What can hang from each mark
z_768: z_294 z_306
z_577: z_270 z_336 z_768
z_294: z_270 z_306
z_270: z_306 z_768
z_306: z_270 z_336 z_768
z_336: z_577

Known rows, with every way that one mark hangs from another
z_336[z_577[z_270[z_306 z_768[z_294]]]]: [ 2.72 -0.98  0.99  0.27 -0.42  1.49 -1.99  1.52  0.66  1.66  1.71 -0.32
  2.39  0.90 -0.97 -1.52 -2.43  3.02  0.82 -0.21 -1.76  4.16]
z_768[z_294 z_306]: [ 2.50  1.90  3.58  2.08  1.17  5.37 -2.83 -1.93  0.85  1.28  2.33  3.74
  0.37  1.75 -2.12  0.47  2.23  4.80  3.61  3.10  0.59 -1.01]
z_306[z_270 z_336[z_577]]: [ 0.33  2.36  0.45 -0.55  4.59  2.93 -1.48 -2.84 -3.49  1.04  5.25  0.58
  4.01  2.14 -0.52  1.88  0.80  3.85  1.22 -0.21 -1.69  2.45]
z_294[z_270[z_306[z_336[z_577]] z_768]]: [ 1.90  1.51  1.38 -0.29  0.90 -0.47 -5.35  0.12 -2.27 -1.44  3.51  1.46
  2.48 -0.64  1.91  1.88 -4.86  3.04  0.16 -1.40  0.00  3.22]
z_270[z_306[z_336[z_577]] z_768[z_294]]: [ 0.45  0.04 -0.57  0.23  1.83  0.59 -3.78  0.94 -1.77  0.57  4.91  0.72
  3.13  1.73  0.58  2.46 -2.99  3.11  0.79 -2.21  0.13  3.45]
z_577[z_270 z_336 z_768]: [ 2.38  3.27  1.41  0.08 -1.20  4.17  0.97 -2.47  0.32 -2.54  2.35  0.56
  0.29 -0.90 -5.32 -1.47  1.88  4.33  2.85  0.29 -1.84  1.68]
z_306[z_270[z_768[z_294]] z_336[z_577]]: [-0.62 -0.25  0.40 -0.84  4.88  2.88 -1.72  0.36 -3.56  2.43  7.13 -0.36
  5.32  3.24  0.48  1.99  0.57  3.29  1.17 -1.83 -0.67  3.84]
z_270[z_306 z_768[z_294]]: [ 0.11  0.76  0.63 -0.19  1.29  2.56 -2.50  1.74 -0.27 -0.24  2.88  1.78
  0.55 -0.34 -1.17  0.23 -3.58  3.83  1.64 -1.41  0.13  1.05]
z_768[z_294 z_306[z_270 z_336]]: [ 0.52  2.35  2.57  0.37  5.02  4.86 -2.90 -1.40 -0.39  2.78  5.76  4.19
  3.29  3.24 -1.60  3.04  2.45  4.91  4.18  3.15  0.00  0.98]
z_336[z_577[z_270 z_768]]: [ 3.33  1.07  1.85  1.69 -1.18  2.59 -0.53 -1.27 -0.82 -0.53  1.27 -2.02
  2.88 -0.89 -3.27 -1.24  0.14  4.27  0.95 -0.40 -0.56  2.51]
z_577[z_270 z_336 z_768[z_294[z_306]]]: [ 1.66  1.74  1.34 -0.36 -2.26  3.52  1.44 -0.87  1.91  0.62  4.82  1.81
  1.23  0.72 -5.75 -0.90  1.29  4.51  3.47  0.01 -0.69  3.11]
z_294[z_270[z_306[z_336] z_768]]: [ 0.43  2.57  1.60 -1.06  1.59  0.15 -4.94 -0.11 -1.67 -1.52  3.71  2.48
  1.03 -1.69  0.98  1.75 -4.95  2.89  1.15 -0.71  0.71  2.17]
z_294[z_270[z_768[z_306[z_336[z_577]]]]]: [ 3.70  0.67  3.86  0.72  0.64  1.43 -5.17 -1.76 -2.50 -0.92  4.00  1.16
  2.55  0.85  1.96  1.25 -0.43  3.88  1.72  0.48  1.06  2.90]
z_294[z_270[z_768] z_306[z_336]]: [-0.17  0.37  2.03 -1.61  0.28 -0.32 -3.50 -2.49 -2.23  0.61  6.39  1.95
  0.64 -0.36  0.72  1.28 -2.83  3.41  2.23 -1.35  2.55  3.63]
z_768[z_306]: [ 3.11  2.51  3.37  1.67  0.40  4.77 -2.52 -4.16 -0.66 -0.94  1.40  2.63
 -0.93  0.45 -2.14 -0.39  1.77  5.71  3.67  2.87  0.29 -0.92]
z_577[z_270]: [ 1.14  1.86  1.79  0.01  0.69  3.49 -0.66 -3.17  0.87  1.29  0.57  0.84
 -0.91 -0.77 -3.08 -2.32  0.45  2.93  2.32  2.50 -1.04  1.55]
z_294[z_270[z_768]]: [ 1.09  1.55  3.67 -0.45  0.94  2.79 -3.38 -0.79 -1.82 -1.60  2.54  1.06
  0.30 -1.82  0.44 -0.89 -2.22  2.96  1.24 -0.70  1.04  0.67]
z_577[z_768]: [ 0.70  3.30  1.86  1.21  0.28  3.80 -0.88 -1.86 -2.03 -2.67  2.22 -0.38
  0.94 -2.18 -3.93  0.50 -0.20  5.19  1.99 -1.45  1.63 -1.17]
z_768[z_294]: [-0.05  2.22  2.08  1.02  2.13  4.67 -1.73 -1.56  0.22  1.26  2.49  2.54
  0.49  0.68 -2.08  0.13  0.78  2.88  1.87  0.54  0.29 -0.91]
z_270[z_306]: [ 1.14  3.53  0.40  0.26  0.68  2.70 -2.26 -1.79 -0.20 -1.89  0.74  2.67
 -0.94 -1.41 -2.26 -0.12 -3.30  4.41  1.73  0.44 -0.98 -0.28]
z_270[z_306[z_336[z_577] z_768[z_294]]]: [ 1.36  2.00 -2.23  2.81  1.87  1.52 -5.15 -3.59 -0.43  0.10  2.68  2.36
  2.83  0.60 -1.50  2.96 -2.27  3.36 -0.60 -0.67 -0.23  0.74]

Rows
[ 1.67  1.75 -1.53  3.10  2.03  2.32 -4.10 -7.64 -2.80 -0.85  2.77  0.17
  1.79  0.42 -1.45  1.76  0.98  3.30 -0.54 -0.99  0.33  0.30] | z_306[z_336[z_577] z_768]
[-2.42  0.82  0.46 -1.73  5.78  3.68 -1.62 -0.07 -2.72  2.24  7.21  1.12
  3.63  2.18 -0.58  2.09  0.43  3.24  2.32 -0.98  0.28  2.55] | z_306[z_270[z_768[z_294]] z_336]
[-1.35  2.01  0.71 -0.65  2.26  2.73 -0.49  0.20 -1.55  1.86  7.37  1.50
  4.14  0.64 -3.78  3.13 -0.48  5.40  3.11 -1.56  1.95  1.70] | z_577[z_768[z_294[z_306[z_270 z_336]]]]
[ 4.08 -1.77  3.10  1.16 -0.43  3.11 -2.12 -0.25  0.37  2.36  2.32 -0.44
  2.32  2.36 -0.94 -1.88  1.66  3.95  2.43  1.71 -0.82  3.93] | z_336[z_577[z_270[z_768[z_294 z_306]]]]
[-1.82  1.36  0.46 -1.28  3.69  2.75 -1.16 -1.66 -0.69  3.99  7.17  3.42
  2.57  2.57 -2.09  2.11  0.00  3.88  3.05  0.15  0.41  2.35] | z_768[z_294[z_306[z_270 z_336]]]
[-0.57 -0.27  0.94 -2.56  1.31  2.82  0.36 -1.43 -2.35  0.98  5.85  0.43
  0.70  0.45 -1.79 -1.50 -1.48  5.69  3.26 -1.46  0.12  2.77] | z_294[z_306[z_270[z_768]]]
[ 2.15  1.53  0.16 -1.84 -0.88  2.61 -0.27 -1.02  0.81 -2.10  2.29  1.56
 -1.44 -0.10 -2.76 -2.65 -1.49  3.47  2.48  0.46 -3.46  3.72] | z_577[z_270[z_306 z_768] z_336]
[ 2.44  1.44  2.02  2.39 -0.03  3.59 -1.54  0.10 -1.46 -0.48  2.95 -0.66
  4.02  0.35 -2.45  1.00  0.42  4.38  0.69 -2.08  0.71  0.31] | z_336[z_577[z_768[z_294]]]
[ 0.74  0.12  2.42  0.86  2.36  3.34 -3.58 -1.48 -1.54  1.25  5.46  1.72
  1.36  2.55 -0.43  1.96  1.83  4.12  3.54  0.66  2.00  1.69] | z_270[z_768[z_294 z_306[z_336]]]
[ 2.74 -1.18  1.74  0.26 -0.42  2.34 -0.97 -1.65 -1.26  0.56  1.72 -2.12
  1.36  0.45 -0.97 -2.71  0.06  3.21  1.02 -0.29 -1.36  4.03] | z_336[z_577[z_270[z_768]]]
[ 3.44  1.82  2.36  2.15  1.11  2.56 -3.60 -4.84 -2.23 -0.02  3.38  1.86
  1.64  2.47 -0.40  2.00  2.42  5.04  2.71  2.03  0.27  1.54] | z_768[z_306[z_336[z_577]]]
[ 4.67 -1.36  2.93  0.90 -1.14  2.58 -1.77 -1.94 -0.69  0.70  1.69 -1.35
  1.39  1.46 -0.89 -2.61  1.12  4.54  2.36  1.44 -1.07  3.99] | z_336[z_577[z_270[z_768[z_306]]]]
[ 4.37  1.28  3.26  3.32 -0.83  4.02 -2.32 -0.27 -1.03 -0.45  2.85  0.35
  4.15  1.10 -2.44  1.38  1.64  5.91  2.19 -0.18  0.83  0.31] | z_336[z_577[z_768[z_294 z_306]]]
[-1.42  1.95 -0.03 -1.97  2.97  1.91 -0.62 -3.73 -2.22  2.02  6.83  2.41
  1.33  1.47 -2.09  1.36 -0.51  4.86  3.32 -0.07  0.13  2.69] | z_294[z_306[z_270 z_336]]
[ 1.47  2.85 -0.71  0.78  1.38  0.44 -3.43 -2.52 -1.81 -0.85  2.59  1.65
  1.58  0.59 -0.60  2.21 -2.56  3.72  0.70 -0.33 -1.11  1.98] | z_270[z_306[z_336[z_577]]]
[-0.38  1.74  2.39 -0.36  1.48  1.17 -3.84 -1.56  0.20  2.99  5.75  4.52
  1.69  1.01 -0.60  2.49 -1.41  2.45  2.00  0.60  2.04  2.04] | z_768[z_294[z_270 z_306[z_336]]]
[ 1.90  2.16  3.54  0.77  3.56  6.39 -1.90 -0.22  0.53  2.22  3.70  3.91
  2.47  2.43 -2.23  0.49  2.18  5.57  4.05  3.26 -0.78 -0.23] | z_768[z_294 z_306[z_270]]
[ 1.00  0.16  3.23 -1.46 -0.97  0.98 -2.77 -1.41 -1.35 -0.24  4.43  1.48
 -0.31 -1.17  0.02 -1.28 -3.28  4.09  2.03 -1.39  1.82  2.45] | z_294[z_270[z_768] z_306]
[ 1.09  2.03  2.41  1.85  2.69  3.97 -3.89 -3.10 -0.10  2.00  4.41  3.89
  1.36  2.84 -1.38  2.91  2.67  4.13  3.62  2.97  1.39  0.24] | z_768[z_294 z_306[z_336]]
[-0.31  1.22 -1.78  1.28  0.63  1.48 -2.94 -8.23 -1.62  0.31  4.73  2.01
 -0.72 -0.08 -2.99  1.24 -0.38  4.38  1.78 -0.74  1.88  0.65] | z_294[z_306[z_336 z_768]]
[ 1.70  0.83  1.40 -1.36 -0.55  4.04  0.49 -2.94 -0.16 -1.31  3.02  0.31
 -1.56  0.60 -2.69 -3.28  1.66  2.91  2.72  0.40 -2.74  3.39] | z_577[z_270[z_768] z_336]
[ 1.49  0.26 -1.16  2.90  2.05  2.46 -3.95 -5.22  0.12  2.72  2.90  0.64
  3.06  1.53 -2.21  1.32  1.73  1.89 -0.20  0.75 -0.10  2.32] | z_306[z_336[z_577[z_270]] z_768[z_294]]
[ 4.03  0.92 -0.66  2.20 -0.90  2.04 -2.81 -3.59  0.88 -0.32 -0.60  0.26
  1.05 -0.86 -2.67 -1.90 -2.21  3.74 -0.08  1.07 -2.17  2.11] | z_336[z_577[z_270[z_306[z_768]]]]
[ 1.59  2.38  2.45 -0.76  0.46  1.39 -4.12  1.00 -0.74 -2.30  1.73  2.16
  0.23 -2.54  0.33 -0.36 -5.34  3.41  1.00 -0.65  0.17  0.99] | z_294[z_270[z_306 z_768]]
[ 2.29 -2.69  1.47 -0.09 -1.35  1.46 -0.72 -0.42  0.02  3.24  3.89 -0.92
  1.87  1.92 -1.25 -2.33 -0.33  3.20  1.64 -0.63 -0.45  5.30] | z_336[z_577[z_270[z_768[z_294[z_306]]]]]
[ 0.79  1.62  3.41 -0.16  0.14  2.26 -2.93 -0.61  1.07  2.48  3.97  4.49
  0.98  0.10 -1.11  0.35 -1.90  3.12  2.02  0.64  1.31  0.87] | z_768[z_294[z_270 z_306]]
[ 0.80  1.84 -1.66  1.61  4.38  3.45 -3.05 -5.89 -3.18  0.01  4.39  0.38
  3.95  1.08 -1.51  1.70  0.88  4.21 -0.11 -0.71 -1.14  1.03] | z_306[z_270 z_336[z_577] z_768]
[ 2.78  2.01  2.03  0.69  3.37  3.75 -2.71 -3.32 -2.51  0.72  4.77  1.95
  3.46  2.95 -0.70  2.00  2.17  5.82  3.01  2.15 -1.27  2.22] | z_768[z_306[z_270 z_336[z_577]]]
[ 3.44  4.34  2.81  0.24  0.51  6.29  0.34 -1.88 -1.57 -3.76  4.52  2.09
  2.07  0.71 -4.43  0.32  2.80  7.59  4.25  0.69 -1.91 -0.21] | z_577[z_336 z_768[z_306[z_270]]]
